Each row comes from the steps of one walk. Every step used is in the known rows, and no mark comes twice. Write the walk behind each row, first mark first.
(in the rows, 128 means zero)
Known rows
R, T, B, S, U: [126  71 126 121 151 139 134  99 109 175 122 131 129 169 123 103 136 134
 112 131 183 131 130 139 190 141 154 121 163 109]
C, Z, S, B, T, R: [146  76 163 144 159 136 100 132  88 150 113 134 103 147 192 123 101 153
  71 154 198  90 109 137 162 152 182 132 144 109]
F, T, M, S: [105  64 132  87 123 121 157 112 126 148 148 128 139 134 110 179 152 120
 126 112 127 155 126 119 166 171 134 118 175 126]
M, S, R: [121 175 143 137 120 133 106 145 100 113 141 139 117 128 142 150 146 118
  94 109 132 142 125 116 152 145 118 114 120 141]
U, T, M, S, R: [105 131 123  72 131 135 105 144  99 121 152 126 129 121 144 168 152 118
 105  98 156 148 130 103 158 170 139 118 140 116]
T, R: [127 101 146 133 135 133 104 132 111 114 121 140 117 126 135 131 134 134
  88 119 159 110 111 128 139 126 150 130 118 149]
B, T: [123  97 117 130 134 124 124 117 172 104 126 119 101 125 123 133 116 136
 115 131 138 116 129 143 128 126 177 139 125 111]
F, S, R: [117 154 143  73 128 134  99 149  91 135 142 139 118 122 163 132 139 120
  93 125 131 138 128 123 145 165 123 111 135 126]
B, S: [125 139 121 107 134 130 132 120 167 144 125 119 122 140 127 135 127 127
 121 127 116 145 130 136 139 137 149 113 139 117]
Q, B, T, M, S: [114  61 127 126 124 124 151 116 204 134 134 142  85 136 126 186 113 123
 112 124 137 146 148 137 163 155 192 136 148 121]
Z, S: [133  91 137 107 132 144 133 126  72 139 119 120 125 121 154 120 134 129
 120 140 115 126 133 126 129 132 135 125 143 108]
X, B, S, R, T: [115  68 132  84 127 132  86 143 130 150 134 119 111 150 100  99 139 126
  78 143 160 138 142 103 174 128 149 115 105 139]
M, S: [129 128 145 160 121 128 148 124 111 126 133 139 117 139 128 157 147 117
 120 115 117 147 124 132 142 143 123 121 139 144]
U, T, M, S: [109  94 127 101 132 128 150 124 114 131 144 129 132 128 125 178 151 116
 128 103 135 154 129 122 150 170 145 127 164 119]
Q, B, S, R: [115 183 113  66 140 133  71 138 167 155 134 139 102 146 149 133 105 125
  88 127 123 151 143 114 154 135 148 117 112 134]
C, Z, S: [147  98 145 107 150 138 125 148  68 160 116 125 139 127 188 122 125 133
 122 144 120 115 128 119 129 152 128 110 147  98]
F, S, R, T: [114  67 153  68 126 128 100 151  64 122 152 155 122 135 145 111 167 123
 111 132 150 147 123 104 150 154 135 104 134 129]
Z, S, R, T, M: [118  20 139  39 127 147 107 149  64 125 135 125 135 111 155  99 164 134
 124 143 168 130 143  83 167 145 150 103 131  98]
U, T, R: [115  94 132  92 150 130  84 133  72 111 133 138 125 137 132 136 140 133
  87 107 157 113 105 124 128 132 163 143 125 141]
C, R: [136 142 138 148 145 127 138 133 116 142 131 142 130 136 151 125 124 130
 160 133 117 118 121 124 129 143 132 123 146 107]
T, B: [125 130 139 115 137 136 132 119 131 155 120 118 129 122 148 113 109 124
 120 131 155 121 126 138 148 140 107 125 137 127]
B, S, U: [130 153 109 153 145 137 132 108 142 157 122 131 121 164 121 135 128 134
 108 121 137 132 137 151 163 139 163 127 156 107]
X, B: [125  87 132 145 117 131 126 131 132 156 121 117 117 137 104 119 110 122
  98 142 135 116 140 134 142 127 119 142 121 146]
R, T, M: [119  19 133  93 124 126 151 129 129 126 137 134 137 127 110 123 158 133
 153 134 163 137 135  99 157 139 148 113 134 115]
C, R, T, B, S: [130  76 147  95 161 129 149 115 130 173 127 132 128 158 153  98 130 129
 156 142 152 137 120 120 167 154 148 102 158 105]
B, S, U, T, M: [111 116  87  84 150 136 130 106 137 162 131 119 132 156 122 151 139 134
 110 110 158 137 142 142 172 160 184 129 181  81]
R, T, B, Q: [124   4 143 116 143 127 122 139 131 160 144 142 125 138 128  86 123 131
 131 145 176 121 127 121 147 119 109 120 125 145]
Z, C, R, T, B: [142  94 170  98 159 135 122 128 115 136 139 151 149 145 162 125 116 127
 176 142 150 112 112 107 137 168 126 106 175  93]

Which walk is each row?
[124 107 148 160 136 128 102 112 146 118 124 136  93 148 134 128 108 147
  80 137 209 106 108 148 160 128 182 148 120 140] => S, B, T, R
[122 142 132  87 143 138 136 107 167 171 118 107 120 134 148 128 107 122
 109 130 145 136 130 148 159 147 129 115 145 117] => T, B, S
[118  83 132 136 129 123 140 132 136 175 161 147 122 151 130 162 127 127
 129 120 178 155 127 132 164 159 121 135 161 138] => U, T, M, S, B, Q
[128  42 131 158 123 127 118 153 158 173 135 128 110 142  97 115  99 126
  92 148 138 112 144 139 138 116 113 138 113 155] => X, B, Q
[119  85 114 117 136 120 106 121 182 125 126 137  86 139 129 140  93 132
 105 137 125 125 139 137 131 119 183 150 126 123] => Q, B, T
[120  86 134  88 129 127  86 149  87 107 144 139 128 131 130 102 156 134
 119 131 159 132 124  86 145 121 130 114  99 134] => S, R, T
[122  85 149 127 122 129 105 150  73 102 150 155 121 141 125 134 170 123
 111 119 149 150 120  92 158 139 130 111 110 149] => M, S, R, T
[134 112 135 167 127 122 117 138 151 173 147 143 124 150 131 110 102 137
 129 146 170 131 125 138 143 122 102 134 128 147] => S, B, Q
[118  67 134 126 144 126  85 122 165 111 124 148  76 141 133 137  96 138
  70 128 156 107 123 135 140 121 203 150 113 144] => Q, B, T, R
[120  76 115 182 131 131 152 104 169 144 130 147  82 157 122 181 115 130
  98 118 153 135 153 150 191 156 202 148 169 112] => Q, B, T, M, S, U
[103 181 116  25 161 143  69 127 122 154 134 102 125 132 166 124 115 123
  82 117 164 137 124 123 159 157 134 118 132 107] => U, T, B, S, R
[109  83  99 102 143 140 128 110 142 192 125 108 123 164  95 144 119 128
  78 123 166 126 154 148 189 160 179 141 173  97] => X, B, S, U, T, M
[134 169 154 196 115 125 152 117 107 152 137 148 119 155 133 155 130 123
 121 126 162 155 118 138 165 146 106 131 149 152] => M, S, B
[109 111  84  76 155 132 115 107 149 184 134 139 119 170 125 158 118 131
 103 113 142 146 152 134 176 158 191 139 177  97] => Q, B, S, U, T, M
[127 133 146 193 119 120 149 105 149 130 134 134  91 155 125 156 119 130
 110 131 169 143 121 154 162 145 162 140 144 134] => M, S, B, T
[116 102 127  62 135 131  84 138 128 120 139 130 122 146 125 107 155 131
 112 130 153 148 129  97 158 132 155 103 109 123] => B, S, R, T
[123 107 127 120 125 133 131 120 171 177 116 107 109 150 102 131 111 122
  84 140 126 134 143 143 156 134 144 126 130 137] => X, B, S
[110 105 131 107 123 134 121 133 182 101 141 119  95 115 140 162 137 127
  90 116 159 131 140 124 169 163 176 117 127 107] => B, T, M, S, R
[140  50 150  70 149 138  79 170  22 135 132 138 141 130 188  97 148 139
 107 149 148 115 127  76 148 149 133  99 126 104] => C, Z, S, R, T
[117 140  91 103 160 129  93 107 114 178 133 146 113 183 122 148 116 130
  94 113 123 146 140 140 157 138 181 145 165 111] => Q, B, S, U, T
[126 141 148 164 110 130 171 112 143 163 136 136 128 142 133 166 134 123
 138 127 180 158 130 133 188 165 120 122 160 137] => T, M, S, B
[123  98 142 140 114 132 171 124 141 137 135 130 126 124 122 178 147 117
 132 115 139 147 137 129 161 163 135 113 150 129] => T, M, S
[106  68 117  30 132 130  90 142 170 154 143 142 115 147 130 129 136 129
 114 133 155 161 151  87 184 146 168 104 120 122] => Q, B, S, R, T, M
[131  23 146  38 148 140 100 171  52 148 134 130 147 119 187 109 154 141
 126 149 164 116 138  74 165 163 139  90 132  86] => C, Z, S, R, T, M
[123 131 121 175 144 132 126 117  46 134 139 150 126 161 119 170 150 124
 105  98 134 139 124 141 151 148 152 145 170 122] => M, S, U, T
[120  36 142 150 132 131 102 124 159 122 114 121  78 136 100 127 104 136
  41 138 175  88 127 149 151 121 195 150 110 146] => X, B, T, R
[121  16 147 121 113 126 171 126 119 126 142 145 131 135 106 156 173 123
 147 121 158 156 131 106 167 155 144 108 145 132] => R, T, M, S
[114 139 137 104 118 139 125 142 135 123 143 129 122 116 143 163 147 119
 106 110 152 144 137 110 173 165 131 106 129 123] => T, M, S, R
[122 143 116  98 135 126 116 120 178 168 126 136 110 157 130 146 105 122
 110 130 111 153 142 133 147 131 158 122 135 132] => Q, B, S
[111  70 163  50 135 138 105 140  64 153 145 141 125 128 166  99 145 119
 101 134 176 137 121 112 172 166 112 103 141 130] => F, S, R, T, B
[128 110 128 187 123 138 170 113 119 148 129 144 124 144 121 172 146 126
 118 109 156 136 141 143 187 161 146 125 174 115] => T, M, S, U
[124  46 147 109 135 131 134 120 101 142 128 130 134 133 130  96 132 127
 137 137 174 127 123 118 153 131 118 125 132 134] => R, T, B
[120  59 142  70 141 131 134 108 141 162 125 120 125 147 132 103 135 126
 124 137 163 144 127 126 165 142 141 107 136 121] => R, T, B, S
[135  87 136 137 168 136 148 103  97 189 125 145 130 180 148 100 134 136
 143 136 168 122 126 134 190 158 156 117 180  88] => C, R, T, B, S, U
[116 102  99 116 147 135 127 115 103 142 134 129 142 140 126 140 139 136
 121 110 166 121 141 132 160 154 162 143 167  91] => S, U, T, M
[116  98 147  74 138 137  88 141  88 132 137 130 130 124 149  85 130 129
 108 133 190 125 124 100 162 134 115 116 110 132] => S, R, T, B
